Each row comes from the steps of one path. Every step used is in the known rows, and no mark comes twice. Write the path behind each row, first mark first.
In the rows, 128 means zero.
Known rows
rolas > sodi > masi > sigeruf: [165 156 173 149 169  86 133 138 162  84 118 111 117 120 130 117 134 116
 136 112  82 129 131 115 145 158 157  68  53 152 125  69 194 139 125 143
 101 150 159 136 158 178 163  73 149 167  68 124]
sebiga > tepe > sodi: [104 103 127 142 171 127 130 162 121  70 171 171 136  90 115  99 133 117
 134  86  97 121 153 125  96 150 111 117  99 133 124 134 179 128 113 136
 110 106 143 146 106 141 161  95 148 141  75  79]
fusaroz > sebiga: [118 132 177 119 140 150 135 179 148  95 114 146 132 134 137 105 154 100
 123  98 101 143 148 115 130 114 157 105 102 138 133  70 170 149 120 131
  86 143 138 151 125 112 126 113 155 159  96  91]
rosis > kovel > tavib > sigeruf: [111 158 141 109 181 180 110 174 152  83 134 152 125  91 128 136 132 117
 133 121  96 110 149 100 131 122 130  86  85 116 117 101 161 184  98 113
 111 187 204 140 110 129 144 108 128 153 128 133]
sozig > sigeruf > rosis > kovel: [136 134 113 120 164 167 134 197 172  28 134 159 137  84 129 126 118 115
 155 102 114 109 164 148 110 117 112  81  53 108 116 103 133 126  83 120
 100 188 163 151 105 121 115  81 146 163 129 117]
tepe > sodi > sozig > sigeruf: [109 113 138 132 121 133 117 167 137  90 169 143 133 102 125 119 141  88
 174  59  96 127 153 149  75 127  95  99  83 140 166 114 181 115 104 138
  91 138 137 140  87 131 155  84 132 142  97 105]
rosis > kovel: [123 120 134 128 154 155 124 166 141  61 155 156 131 108 125 101 132 105
 134 113 113 106 142 122 143 113 125  98  82 121 128 112 162 141 116 119
 107 168 156 140 107 132 123 117 152 155 103  98]
masi > sodi > sozig > sigeruf: [130 124 151 135 142 121 117 175 173  64 140 133 121  95 152 120 107  93
 142  71 112 121 145 135  77 132  89 110  91 152 174 105 170 150 114 114
  77 153 127 140 103 139 132  95 104 184  97 116]
sodi > nifad: [112 128 191 142 135 142 119 174 143  77 164 131 157 115 121  96 145 113
 135 100 114 138 128 137 152 147 143  78  90 137 153  84 165 141 117 123
  84 173 118 158 120 144 128  97 129 190  91  90]
fibu > sodi > rolas > fefazuf > divofeg: [130  98 124 144 169 113 137 195 100  66 146 168 131 171 110 121 162  94
 131 126 131 125 129 133 129 113 170 106  71 167 190  62 116 152 108 121
  90 149 110 105  86 105 134 130 186 169 138 149]
kovel > tavib > sigeruf: [108 164 166 116 173 161 115 167 143  94 136 147 122 108 138 127 143 124
 114 110  90 122 147 102 131 137 145  88  98 134 138  76 165 170  92 123
  83 163 183 133 124 124 150  89 121 162 124 138]
divofeg > fefazuf > fibu > sodi > sozig: [111 121 112 160 149 148 129 182 129 115 144 120 156 167 151 125 201  95
 135  94 126 166 168 175 119  96 126  99  79 116 166 128 127 145 105 132
 105 129 106  97  94 122 126 124 145 185 138 122]
sebiga > fusaroz: [148 136 133 115 145 134 144 162 124  64 168 150 126 139 115  97 142 110
 124 101 111 137 126 121 169 132 139  88  88 131 163  78 189 115 114 116
 106 120 140 130 130 144 156  92 132 175 112 110]
fipeb > divofeg > fefazuf > fibu > sodi > rolas: [120 150 120 155 160 149 137 226 126  82 137 145 134 197 150 135 198  84
 136 129 171 168 164 171 147 102 161  89  79 153 139  93 151 145  82 129
  97 131 106  94  75 128 122 133 193 181 120 150]
sigeruf > rosis: [126 121 149 139 158 153 141 170 147  65 139 154 142 110 131 100 145 130
 110  94 121 112 143 133 141 135 130  77  71 124 134  80 136 129  95 129
  76 164 130 132 137 112 137  86 140 166 122 106]
rosis > kovel > tavib: [108 126 136 122 168 187 120 163 158  83 155 168 118  99 127 130 141 109
 124 113 105 113 139 105 138 126 127  96  72 121 122 114 179 166 105 119
 105 173 180 132 117 129 133 104 146 144 130 105]
rolas > fefazuf: [142 112 131 142 174 121 133 146 126  77 156 176 133 152 123  97 146 135
 123 108  90 124 132 119 147 137 140 114  89 125 159  81 142 127 107 135
  82 144 135 122 113 118 132 107 156 172 132  97]
sigeruf > rosis > kovel > tavib: [113 123 127 124 180 207 130 174 170  77 138 169 130  86 122 139 137 125
 120 104 118 106 143 111 137 130 124  73  50 108 108 105 149 168  89 120
  96 193 172 129 132 114 141  90 136 148 154 108]
sodi > sozig: [112 111 161 138 127 131 129 151 137  92 162 129 135 126 135  97 145  98
 124  72 105 119 141 128 128 111 124 101  95 139 171 102 157 145 117 134
  83 158 114 143 126 128 140 105 128 167 103  96]
sigeruf > sozig: [134 129 161 163 168 130 141 148 146  59 178 146 124 107 137  89 157 112
 127 108 120 127 130 117 105 127 127 103  84 124 158  86 158 160  94 132
  91 153 123 138  97 112 143  93 146 177 109 109]
masi > sigeruf: [125 131 172 148 164 102 137 161 146  60 163 134 133 117 138 105 141 111
  96  99  88 129 137 123 146 149 145  96  63 142 141 101 176 120 119 128
 103 145 144 140 145 153 134  94 155 164  95 105]
sebiga > nifad: [122 136 151 137 149 136 145 154 123  45 167 158 147 100 130  87 125 125
 121  93 101 122 129 146 134 162 129 102  90 140 158 102 140 140 130 118
 105 147 120 130 127 150 145  85 162 167  94 105]
divofeg > fefazuf > fibu > sodi > masi: [152 151 121 149 178 152 124 187 133 112 123 117 142 160 151 118 191  99
 144 124 135 160 161 173 142 131 158  99  77 123 124 117 141 147 102 124
  99 130 136  90  99 142 124 100 164 211 107 130]
masi > sodi > sozig: [120 106 163 144 142 128 118 158 156  94 144 135 128 105 144 103 122 101
 114  75 122 109 125 117 112 133  98 108  96 154 172 109 170 166 135 112
  81 151 113 129 120 133 148 116 107 176  96 100]
divofeg > fefazuf > fibu: [146 141 121 134 173 143 133 191 136  94 130 166 136 173 146 103 186 106
 119 112 110 167 157 154 147 116 156 102  93 129 142 116 139 126 106 129
  83 112 130 108 106 131 116 116 158 193 134 108]
fipeb > divofeg > fefazuf > fibu > sodi > sozig: [108 138 114 161 151 155 139 198 139  98 145 113 139 192 164 122 199  97
 157  82 154 185 164 168 155  76 132  90  90 128 159 111 151 133  96 134
 116 130 105  97  82 125 106 122 164 188 106 133]
divofeg > fefazuf: [134 138 128 135 172 143 127 176 141  95 142 158 118 133 133  93 167 113
 118  99 109 145 139 123 140 119 165 108  88 148 151  90 155 137 100 121
  79 116 132 126 115 120 140 123 153 168 124 117]
sozig > sigeruf > rosis > kovel > tavib: [125 141 115 114 178 201 132 192 190  50 133 170 123  74 132 151 126 116
 145 101 108 117 161 127 107 131 112  76  47 106 110 102 151 154  71 123
  93 194 184 139 113 121 124  68 139 158 154 123]
rosis > kovel > tavib > sigeruf > sozig: [125 158 141 132 201 178 122 165 162  71 157 142 121  74 132 131 139 114
 142 126 108 118 139  89  95 116 123  93  76 103 127  99 155 218  82 117
 120 198 192 143  83 109 158 102 128 166 140 139]
nifad > sodi: [132 140 147 145 167 147 124 150 151  85 167 152 135 126 129 112 137 100
 126 113 119 126 147 119 126 145 109  89  70 150 151  62 179 137 120 117
  91 124 141 125 109 117 147 114 135 170  98 106]
divofeg > fefazuf > fibu > sodi: [118 136 109 161 168 150 128 191 125  92 140 145 152 163 154 119 198 112
 127 120 128 164 166 171 131 118 136  99  81 111 144 115 133 125 100 123
 103 114 126  84  90 120 117 116 162 184 132 128]
nifad > sebiga > tepe > sodi > fibu > fefazuf: [100  86 106 112 182 104 126 145 125  76 192 195 155  99 111 111 150  70
 143 109  99 132 203  99  62 187  70  87 120 120 111 164 149 126 138 160
 108 118 120 114  86 170 161  74 149 119  98  67]
sodi > masi > sigeruf > sozig: [179 145 184 160 193  99 144 149 166  67 163  97 119  96 140  96 141  97
 123 107 105 137 125 113 122 160 159  95  51 139 128 102 177 176 107 133
 108 174 145 147 129 158 156  77 161 203  82 112]
sebiga > tepe: [116 119 141 141 175 118 140 164 137  46 159 159 130 102 135  95 125 118
 114  97  96 122 160 121 120 132 131 122 108 130 130 120 154 140 103 135
 101 129 135 158 126 143 129  93 146 177  78  82]
kovel > rosis > sigeruf > sozig: [149 121 169 137 133 152 153 183 134  12 176 129 135  90 142  90 126 130
 174 123 125  87 129  91  87 118 107  91  69 116 134 107 117 193  54 135
  83 157 140 151 105 104 135  88 152 148 112  94]
rolas > fipeb > divofeg > fefazuf > fibu > sodi: [114 167  83 159 195 151 131 185 150  72 123 135 130 193 166 121 197 116
 157 107 147 169 180 166 174 115 140  88  66 136 137  90 176 123  76 125
  98 123 167  87  80 124 129 103 182 181 102 122]
sodi > tepe: [119 112 165 168 145 126 141 159 140  69 169 143 130  93 141  81 136 111
 116 106 131 123 121 124 153 120 109  85  80 146 139  98 175 140 114 121
  89 164 126 155 130 130 142 107 131 173  75  82]
tavib > sigeruf: [120 156 164 122 160 125 118 171 128  69 135 139 137 120 137 100 136 123
 122 113  99 115 148 121 136 125 141  93 107 130 141  76 146 144 101 121
  90 155 161 143 116 125 142 101 129 171  97 130]
fipeb > divofeg > fefazuf: [130 158 130 137 172 153 138 192 155  77 142 151 100 161 144  90 164 112
 140  88 140 165 134 112 174 100 172  99 103 161 146  71 182 129  90 121
  90 118 132 126 102 126 120 121 171 165  92 129]
sozig > sigeruf: [127 146 148 128 141 126 127 175 153  41 153 157 123 113 146 110 133 105
 145  97  99 129 158 143 111 131 128 103  89 133 148  85 166 110  89 127
  78 145 149 142 106 129 116  76 147 173  96 116]
fibu > sodi > sozig: [ 84 107 149 164 122 137 122 152 126  92 170 108 148 118 143 118 160 101
 130  84 125 117 149 146 115 112 105  98  81 121 168  97 153 140 110 132
 103 157 111 120 111 118 140 104 135 156 101 118]
fipeb > rolas > sodi: [140 157 143 148 146 127 138 142 146  69 142 155 103 159 136 105 139 137
 145  92 102 120 124 118 130 141 177  62  68 145 157  39 179 117 101 159
  93 130 149 117 114 134 162 103 129 139  85 127]
fibu > sodi: [ 91 122 148 162 141 142 122 157 123  70 168 131 144 116 140 112 160 117
 126 114 128 117 146 143 125 134 117  96  82 119 149  86 160 124 103 123
 100 141 133 109 107 116 131  99 152 155  97 121]
kovel > rosis: [133 107 153 133 133 161 127 177 138  51 148 155 129 108 138  98 128 120
 132 116 117  93 136 121 136 123 129  89  77 142 148 104 139 153  95 130
  59 130 146 137 141 115 123  85 161 144  99 113]
fusaroz > sebiga > tepe > sodi > fibu: [114  93 126 110 164 145 137 180 134  89 152 180 133 104 114 110 142  67
 128  91  78 133 171 110  58 125 112 114 107 128 134 133 157 152 142 155
 115 110 129 155 109 131 149  99 143 133  68  68]
tepe > sebiga > nifad > sodi > fibu > fefazuf: [128 127 126 138 151 139 146 121 147  92 227 195 162 106 122  89 132  78
 154 101 122 141 167 140  80 202  73  51  76 150 162  90  93 132 181 117
  79 106 118 108 103 176 165  93 124 126  96 105]
fefazuf > fibu > sodi > masi > sigeruf > sozig: [159 144 168 188 189 109 145 160 149  65 162  86 154 125 160 121 177  98
 132 129 120 158 151 163 114 156 131  87  42 102 122 126 156 165 105 137
 132 170 135 105 105 159 132  66 169 217  92 120]
fibu > fefazuf > divofeg: [125 119 157 103 154 112 142 175 125  72 141 183 134 142 133  93 156  85
 143 101 131 159 151 124 153 118 170  82 122 163 167  87 138 108 144 115
  74 128 133 117 111 123 104  98 156 154  98 118]

Write each row's path
[144 129 109 163 173 139 142 167 107  66 159 162 149 210 148 116 174 141
 140 113 113 146 149 170 140 149 162  90  60  96 154  88 121 106  93 156
 114 142 140  74  77 122 118 111 160 186 133 115]  fipeb > rolas > fefazuf > fibu > sodi
[142 160 125 138 174 150 145 205 149  75 129 158 120 197 155 101 182 106
 143 100 137 187 154 147 179  97 162  94 104 145 139 100 163 117  97 130
  94 113 128 111  94 136 100 117 176 189 101 118]  fipeb > divofeg > fefazuf > fibu
[122 148 146 172 151 154 146 133 152  81 207 156 142  99 117  80 123 118
 157  82 116 130 131 134 111 197  91  82  57 162 144  67 132 143 149  97
  95 108 133 136 103 165 178 110 142 152  79 109]  tepe > sebiga > nifad > sodi
[140 173  94 135 200 142 138 187 163  72 114 158 115 202 157 103 181 113
 147  97 127 172 176 150 191 113 158  90  80 154 138  93 180 129  83 129
  80 122 167 110  94 132 128 104 179 191 103 103]  rolas > fipeb > divofeg > fefazuf > fibu
[128 145 128 113 179 167 126 193 149  56 117 142 151  88 121 117 123 130
 135 119 117  95 154 122 133 110 124  70  71 102 107  93 114 162  95 116
 113 199 177 150 113 116 142 108 130 163 127 132]  tavib > sigeruf > rosis > kovel
[145  98 137  95 170 110 132 180 146  66 147 205 124 130 141 102 131  58
 123 112 139 141 147 109 111 135 122  76 123 172 194 108 127 133 180 110
  71 126 113  86 106 136 108  97 116 155  90 124]  masi > sodi > fibu > fefazuf > divofeg
[ 99 114 177 144 132 153 109 171 126 102 174 142 164 105  97 101 151 112
 157  90 116 137 120 142 128 165 121  76  83 141 148 100 187 131 125 123
  95 149 125 145  99 147 162  99 133 155  86  84]  tepe > sodi > nifad
[150 122 117  94 175 126 155 163 130  54 182 205 153 126 117 108 127  52
 146 109 126 157 162 133 105 154 113  63  95 174 205  89 102 137 192 114
 107 116 107  95 106 145 131  84 144 156  88 128]  sebiga > nifad > sodi > fibu > fefazuf > divofeg
[114 126 159 124 171 136 146 184 149  72 117 152 131 112 139 106 133 102
 120  92  88 143 169 111 107 114 156 127 113 130 116 104 161 160 115 138
 105 131 136 179 130 127 126 106 156 176  78  71]  fusaroz > sebiga > tepe
[133 153 158 130 164 165 150 168 152  88 134 151 152 112 123 115 124 100
 137  95 108 151 148 130 106 156 123  97  71 152 145  58 157 173 151 109
 119 126 127 143 116 126 160 114 160 174  87  97]  fusaroz > sebiga > nifad > sodi
[152 107 140 137 163 107 128 172 112  83 152 185 132 163 110 113 145 108
 107 128 101 106 135 129 129 138 159 114  76 153 164  74 134 154  99 138
  65 161 115 132 111 119 155 126 167 171 153 107]  sodi > rolas > fefazuf
[ 95 113 174 132 155 155 129 199 139 103 134 139 165  90  98 111 141 101
 157  79  96 161 149 127  91 148 139 102 101 134 116 112 180 165 131 135
 120 137 125 194 102 147 154 109 142 168  64  53]  fusaroz > sebiga > tepe > sodi > nifad
[168 154 160 133 176 148 120 149 157 104 147 124 128 124 127 108 127  89
 144 114 123 121 145 121 136 158 129  90  68 159 130  66 186 159 123 119
  91 140 150 131 122 139 153  97 136 196  72 108]  nifad > sodi > masi
[122 164 167 142 193 156 125 157 155  82 157 139 119  91 141 121 155 121
 126 115 103 131 136  93  94 135 137  91  89 120 146  75 157 204  78 127
  92 173 174 138  99 107 163  84 122 176 136 143]  kovel > tavib > sigeruf > sozig
[161 104 136 119 174 103 144 195 112  66 135 190 115 179 103 100 147  91
 125 117 112 125 122 116 144 110 187 111  85 187 191  67 122 156 116 124
  69 147 111 129 102 115 133 130 181 179 139 129]  sodi > rolas > fefazuf > divofeg
[122 141 172 120 143 154 152 175 138  69 125 153 146 113 128  98 131 109
 127  87  93 147 138 134 123 143 154 106  95 142 143  83 144 163 141 120
 110 146 120 152 127 137 143 101 171 169  88  92]  fusaroz > sebiga > nifad
[158 142 149 120 206 178 133 174 189  84 123 118 126  72 123 142 125 112
 114 106 101 114 140 109 153 164 153  68  18 124  80 122 167 185 102 124
 115 212 191 140 161 166 151  71 151 173 128 113]  sodi > masi > sigeruf > rosis > kovel > tavib
[100 133 189 144 148 133 117 166 153  71 161 112 158 118 113  99 151 107
 147 101 112 138 140 107 148 179 122  78  90 132 126  90 174 152 109 127
  92 183 111 155  99 165 141  99 148 194 103  82]  sodi > nifad > sebiga
[141 129 132 152 189 154 134 179 162  64 134  89 154  73 128 132 134 114
 133 118 129 108 151 142 142 151 133  68  13 105  86 117 146 157 106 118
 138 207 167 126 137 158 142  84 165 172 100 125]  fibu > sodi > masi > sigeruf > rosis > kovel
[167 169 171 167 180 124 147 134 171  89 189 108 137  86 123  85 109 109
 152  83 100 139 127 130 125 229 120  72  25 180 114  83 152 157 155 100
 111 127 153 146 135 215 189  93 160 178  53 114]  tepe > sebiga > nifad > sodi > masi > sigeruf
[122 128 136 134 196 175 138 178 183  70 142 147 135  77 123 147 135 125
  97 101  99 119 141 108 144 148 132  69  21 116 102 121 159 164  99 124
 116 195 181 137 152 144 147  87 147 149 152 112]  masi > sigeruf > rosis > kovel > tavib
[103 123 144 162 141 143 132 170 119  67 158 141 164 155 154 120 181 109
 129 127 126 138 166 175 135 130 109  92  83 103 141 113 142 112 112 132
 106 142 129  91  99 126 108  91 154 178 104 112]  fefazuf > fibu > sodi
[180 154 174 175 188  85 145 126 176  72 140 100 113 103 132 110 144 115
 144 117  92 139 121 104 108 155 149  75  46 138 135  67 192 174 110 146
 110 161 146 137 131 158 177  67 151 181  78 132]  rolas > sodi > masi > sigeruf > sozig
[ 99  87 129 144 155 125 129 154 120  93 174 148 139  89 114 103 134 101
 142  57  93 121 156 126  84 127  98 118 100 136 145 150 171 146 119 143
 113 122 121 159 110 143 167 104 131 145  79  72]  sebiga > tepe > sodi > sozig
[142 130 172 174 184  99 150 150 158  49 181 124 127  99 140  98 152 109
 106 104 100 143 127 113 110 146 140  99  55 129 152 100 170 153 105 132
 110 155 131 144 119 137 148  93 158 176 107 111]  masi > sigeruf > sozig
[ 92 107 152 193 141 135 131 159 130  70 181 120 145  84 147  98 149 116
 124 117 149 125 128 142 138 120  92  82  65 127 140  92 170 136 107 115
 108 162 126 130 113 119 144 106 135 162  75 105]  fibu > sodi > tepe
[126 142  89 154 183 131 116 192 130  94 122 150 147 178 142 141 197  91
 118 136 132 131 191 184 124 135 151  93  42 152 148 103 142 160  79 126
  72 137 147  93  89 122 171 125 175 183 152 123]  divofeg > fefazuf > fibu > sodi > rolas > fipeb
[130 139 162 158 163 158 159 167 156  88 146 140 155  83 127 102 114  98
 135 102 128 159 128 125 118 142  94  84  54 164 139  67 168 185 157 103
 125 146 120 166 123 130 172 120 145 181  65  79]  fusaroz > sebiga > nifad > sodi > tepe
[115 159 157 117 185 177 127 181 155  90 119 148 135  96 132 134 141 139
 108 103 102 116 148 108 130 142 139  67  75 121 120  69 136 174  80 123
  77 180 176 131 137 110 157  75 115 166 149 142]  kovel > tavib > sigeruf > rosis
[165 109 134 137 165 109 137 186 108  81 138 192 151 201 120 122 165 104
 110 140 100 129 154 163 136 134 147 107  78 139 157 103 118 145 108 147
  70 158 112 117 103 129 134 119 174 195 164  98]  sodi > rolas > fefazuf > fibu
[134 161 174 151 134 135 131 158 152  75 148 133 129 152 118 108 138 136
 164  90 107 141 111 129 140 159 183  41  67 146 164  35 178 131 106 155
  97 159 132 142 109 155 160 100 112 168  78 115]  fipeb > rolas > sodi > nifad
[ 94 128 173 166 132 151 123 186 126  76 166 116 189 147 139 125 179 108
 146 123 133 158 154 188 142 146 113  70  82 101 148 109 143 128 118 125
 109 171 111 117  94 145 107  92 138 207  98  99]  fefazuf > fibu > sodi > nifad
[122  80 106  93 178 105 143 178 112  64 179 217 136 112 113 100 143  57
 149  94 111 149 178 121  83 128 124  87 128 155 168 151 126 115 164 139
 104  97 126 117  99 144 127  83 142 125  72  95]  sebiga > tepe > sodi > fibu > fefazuf > divofeg
[104 111 136 116 146 136 138 194 151  89 129 141 136  89 125 129 129  78
 176  49  74 155 182 136  37 108 112 124  98 134 133 125 177 152 108 149
 113 122 137 190  93 132 148  94 142 154  78  74]  fusaroz > sebiga > tepe > sodi > sozig > sigeruf
[171 132 119 118 188 124 154 180 120  51 146 183  97 198 124  81 143 124
 145  76 103 143 105 107 163 124 218  97  79 162 189  55 131 116 109 140
  96 132 143 113  90 116 117 126 165 176 109 125]  fipeb > rolas > fefazuf > divofeg
[134 156 165 149 180 123 130 161 140  62 158 129 130 100 137  93 146 121
 133 118 113 123 139 110  96 121 135  96  97 117 150  74 141 178  90 124
  97 165 150 145  90 107 155  98 130 186 109 137]  tavib > sigeruf > sozig
[120 138  98 149 145 143 130 201 143  84 143 122 149 152 160 139 187  87
 159  85 114 176 187 190  87  95 116 105  76 112 167 126 128 126  85 134
  98 131 122 106  78 125 109 101 144 197 139 137]  divofeg > fefazuf > fibu > sodi > sozig > sigeruf
[ 78 108 161 218 126 140 135 144 143  89 209 119 140  83 145  70 157 125
 150  98 152 126 120 136 131 145  79  70  59 135 121  87 152 127 114 102
  88 142 132 140 102 144 157 120 130 142  65 102]  fibu > sodi > tepe > sebiga
[103 110 147 126 167 146 136 183 134  97 131 163 138 101 116 109 141 102
 139  82  89 143 161 114  82 130 134 121 105 134 110 118 184 151 124 137
 117 107 141 165 106 127 156 108 159 141  71  66]  fusaroz > sebiga > tepe > sodi
